What can hang from each mark:
J: A X
M: A F R
N: A R
X: L R
R: E M N
F: A
E: A R
A: E F L M R
L: X
T: L

In the rows, zero is written as 128.
Known rows, with every way that one mark hangs from another:
R[N]: [127 136 124 157 123 116 137 132 150  98 128 139 123 119 128  90 132 142
  85 136 133 119 141 119 132 131 129 126 158]
X[L R]: [136 103 135 140 130 119 136 115 102 108 152  81  99  79 110 102 157 132
 162 166 148 101 143 144 129 140 178 138 129]
L[X]: [132 128 138 137 127 129 151 129 132 105 139 129 110 109 124 126 156 140
 173 145 132 106 158 140 136 136 133 139 134]
J[A[F]]: [111  93 122 135 115 122 154 102 129 143 108 115 141 106 125 115 113 148
 151 135 130 129 156 152 116 131 132 168 134]
X[L R[E N[A[M]]]]: [134 111 131 157 130 113 127 111  70  93  93  57 154  90 110  76 138 138
  88 155 147 104 124 157 103 141 188 154 148]
N[A[R]]: [122  78 112 148 128 148 155  95 107 113 119 122 100  94 152 115 102 134
 144 116 138 149 150 157 133 140 145 145 127]
N[A[L[X] M[F] R]]: [124  68  98 143 115 150 165  97  30 122  72 115 150 107 124 140  94 147
 201  99 126 135 157 175 132 145 142 149 119]
R[M]: [130 161 133 141 120 120 144 120 142 118  86 129 110 114 134 102 114 149
 115 160 118 114 153 140 148 128 134 135 159]
L[X[R[E[A] M[F]]]]: [123 200 125 132 112 114 144 127 106  75  69 111 141  94 124  90 137 142
 134 195 118  77 160 172 134 140 152 130 141]
T[L[X[R[E[A[F]]]]]]: [106 134 121 117 110 127 137 109 107  96 136  78 172  94 136 111 136 137
 220 180 148  92 157 175 121 148 180 155 151]
E[A[L[X] R[M N]]]: [120 180 105 162 106 120 151 128 122  73 110 137 145 121 152  90 125 146
  99 122 121 106 175 124 165 135 148 126 142]
N[A[E F L M R]]: [101  36  87 149 116 157 151  82  34 138  74 142 179 119 133 141  28 156
 222 103 131 142 155 183 107 141 175 160 134]
R[E M[A]]: [126 178 116 140 107 118 136 124 122 111  79  85 158 126 126  80 138 154
  81 188 110 119 144 163 139 129 147 141 163]
N[R[M]]: [130 128 133 140 119 136 150 129 128 119  90 131  77  99 145 119 113 141
 106 161 127  89 149 165 143 129 147 134 153]
N[R[E M[A F]]]: [128 148 106 134 102 133 146 128  94 113  60 103 135 100 124  93 120 152
  90 193 112  97 132 192 130 134 146 126 161]
N[R[E M[F[A[L]]]]]: [128 113  92 133 108 130 150 119  65 125  37 131 123 127 119  62  55 163
 107 179 114 108 135 177 134 137 147 126 157]
A[E[R[M]] F L[X]]: [119 128 111 137 125 127 162 112  94 114 139 144 146 136 107 118  74 157
 252 150 115  90 179 160 126 133 172 127 154]
F[A[E R]]: [110  90  96 155 114 145 144  86 107 124 119 191 123 125 127  98  75 151
 172 147 132 141 167 166 124 139 157 122 121]
M[A[L] F R[E N]]: [121 110  74 143 111 126 125 133  58  89 107  82 182 122 109  37 115 148
  55 155 119 132 124 140 151 132 135 121 165]
R[N[A]]: [129 101 116 159 131 121 141 109 135  97  95 137 136 107 140  72 111 136
  67 115 140 130 133 124 119 135 125 138 154]
A[E L[X] M[F] R]: [116  96  94 144 106 145 157 112  47 122 104 157 156 117 101 153  82 157
 240 134 115 116 167 173 135 141 161 119 124]
E[A[L R[M]]]: [112 144 100 150 104 125 145 107 101  99  89 125 126 114 170  90 101 146
 109 134 118 129 166 143 168 135 159 139 132]
A[E[R] F]: [108  91 115 142 131 132 151 103 110 120 158 153 120 120 124 116  92 144
 234 149 131 114 159 169 104 135 172 132 142]
M[R[N]]: [122 116 120 152 131 133 128 133 123  92 141 124 107 106 135  74 130 133
  69 133 139 120 143 124 154 126 129 127 158]
L[X[R[M[A] N]]]: [132 190 112 162 108 123 141 132 128  87 105 106 167 122  99 105 172 138
  73 161 130  76 174 154 134 130 139 134 156]
T[L[X]]: [130 120 130 122 115 126 147 108 139 121 144 113 132 101 128 119 147 139
 200 152 137 112 154 139 149 141 143 132 153]
X[L]: [137 110 140 137 129 114 139 113 121 112 141 104 104  87 129  92 152 143
 162 154 137 120 133 126 136 137 162 134 137]
J[X[L R[E M]]]: [135 187 152 128 121 106 143 123 120  91 120  58 129  80  87 106 136 145
 156 226 132  80 149 140 129 139 195 132 148]
R[E[A[F M]]]: [ 98 133 128 141 110 125 130 117  82 111  63 110 173 122 158 109 129 152
 156 153 129 121 140 182 111 136 161 179 138]

Rows:
[122 125 107 134 108 140 158 135  45 115 111  87 143 119 103 145 109 158
 212 151 111 126 155 177 142 142 159 136 133] => A[L[X] M[F] R[E]]
[122  97 103 139 111 129 148 111  55 123  73 166 178 122  96 128  94 159
 212 142 115 102 153 158 123 139 145 127 134] => A[E L[X] M[F]]
[124  95 117 144 108 117 153 107  75 139  88  94 159 125 112 126 151 148
 130 124 122 112 167 153 138 132 133 176 113] => J[A[L[X] M]]
[123 107 101 135 104 149 159 128  74 124  88 104 160 121 123 134 117 153
 175 144 126  81 162 183 130 134 150 157 152] => N[R[M[A[F L[X]]]]]
[125 158 114 148 118 124 151 144 108  98 116 107 165 130  91 120  93 152
 163 144 130  76 173 140 130 132 148 138 174] => A[F L[X[R[M N]]]]
[115 137  96 157 114 104 123 137  99  66 123  87 160 122 135  51 126 135
  47 163 136 106 139 134 133 140 168 138 144] => X[R[E[A[L]] N]]
[130 155 123 133 116 116 136 134 139  88 173  74 148 105  96 102 142 136
 141 185 141  90 151 143 135 142 166 118 175] => T[L[X[R[E N]]]]
[124 168 118 163 126 109 144 113 150  94 132 168 123 129 121  75  98 146
 106 160 117  97 162 137 131 126 161  99 168] => A[E[R[M N]]]
[124  99  79 142 101 145 160 116  63 113 128 107 157 114 110 126 137 148
 190 128 120 131 164 165 145 144 138 128 122] => M[A[L[X] R] F]
[123  95  88 144 110 130 141 109  88 108 124 139 192 131 107 101 133 149
 164 148 123 108 159 148 128 139 150 131 128] => M[A[E L[X]]]
[126 123 114 133 122 137 157 143  92  98 179  77 116 120 117 127 115 150
 197 156 118 128 161 148 150 142 165 131 133] => A[L[X] R[E]]
[111 176 117 147 106 117 158 127 148 118 115  98 151 114 117 104  74 162
 101 160 110 125 165 151 130 126 151 140 171] => J[A[F R[E M N]]]
[134 203 127 133 111 110 137 134 150  90 135  78 153 110  97  95 123 145
 123 198 128  77 159 143 146 136 166 114 194] => T[L[X[R[E M N]]]]
[129  69 125 135 135 142 149 119  97 105 102  98  95  87 150  93 103 133
 104 156 140 113 122 174 112 140 158 148 142] => N[A R[E]]
[132 142 121 164 134 114 153 101 135  94  98 126 112 118 145  61 112 135
  68 125 129 116 151 141 130 129 141 131 162] => E[R[M N[A]]]
[110 125 116 148 105 120 135 100  78 112  32 152 151 105 160  99 147 143
 121 133 128 121 140 169 128 138 133 153 122] => E[A[M[F]]]
[127 121  94 133 117 132 160 107  71 111  63  94 137 105 128  81  37 158
 140 152 105 144 140 158 146 140 152 124 158] => N[A[L R[E M[F]]]]
[114 165  87 160  98 114 146 117 105  85  71 154 151 113 152  66  83 151
  79 126 114 125 155 130 159 135 141 110 153] => E[A[L R[M[F] N]]]
[126  82 104 148 134 136 137 105  95  92  80 139 130  86 136  52  93 131
  69 112 140 131 127 134 134 133 113 122 158] => M[F R[N[A]]]
[ 99  61 107 150 120 160 151  81  66 137  76 159 163 105 137 150  50 152
 223 113 135 136 157 194  98 139 169 157 132] => N[A[E F M R]]
[137 123 131 155 127 109 131 127 120  90 157  92 116  88 105  84 153 134
 110 157 149  96 140 124 125 138 172 125 146] => X[L R[N]]
[118 106 111 161 126 125 141  95 125  81 103 161 174  94  97 100  91 129
 105 155 151  93 153 133  91 142 160 124 141] => J[X[R[N[A[E]]]]]
[132 181 119 151 113 108 146 130 146 103  64 157 138 113 116  79  97 155
  82 151 113 109 142 125 140 128 116 106 180] => R[M[F] N]
[120  59  96 130 127 142 133 102   9 116  42  73 156 105 130  67  73 146
 114 135 124 140 121 172 139 136 143 155 146] => N[A[L M[F R[E]]]]
[115  92 116 140 141 140 134 121  96  91 110  95 152 104 136  64  76 141
 106 133 142 131 126 147 119 131 141 149 174] => M[R[E N[A[F]]]]
[118 148 107 125  96 138 146  96 108 130 101  79 191 107 105 134 136 146
 208 170 137  86 175 186 131 138 160 152 170] => T[L[X[R[M[A[F]]]]]]
[129  64  88 137 119 137 156  92  70 119  31 173 139  90 131  81  20 150
 127 144 119  98 134 165 121 139 152 113 156] => N[A[E L] R[M[F]]]
[117 168 137 132 118 108 132 116 101  90  93  75 151  83 134  77 124 148
 164 195 135  87 144 164 121 139 198 152 151] => X[L R[E[A[F]] M]]
[133 183 133 117 113 121 143 123 131 108 126  64 135 102 104 112 124 144
 172 208 127  83 162 163 149 138 173 128 176] => T[L[X[R[E M]]]]
[135 171 138 141 124 128 151 129 127 101 113 109 108 106 107 130 142 138
 153 170 129  76 177 158 140 132 146 137 145] => L[X[R[M]]]
[120 133  84 170 117 108 141  93 105 107  99 180 152 164 115  33  63 157
  96 146 117 113 165 138 131 129 160 109 157] => F[A[E[R[M N]] L]]
[123 134 106 144 124 115 145 123 108 102  63  97 188 131 124  61  35 163
 101 140 118 125 132 131 120 134 146 145 195] => R[E M N[A[F L]]]
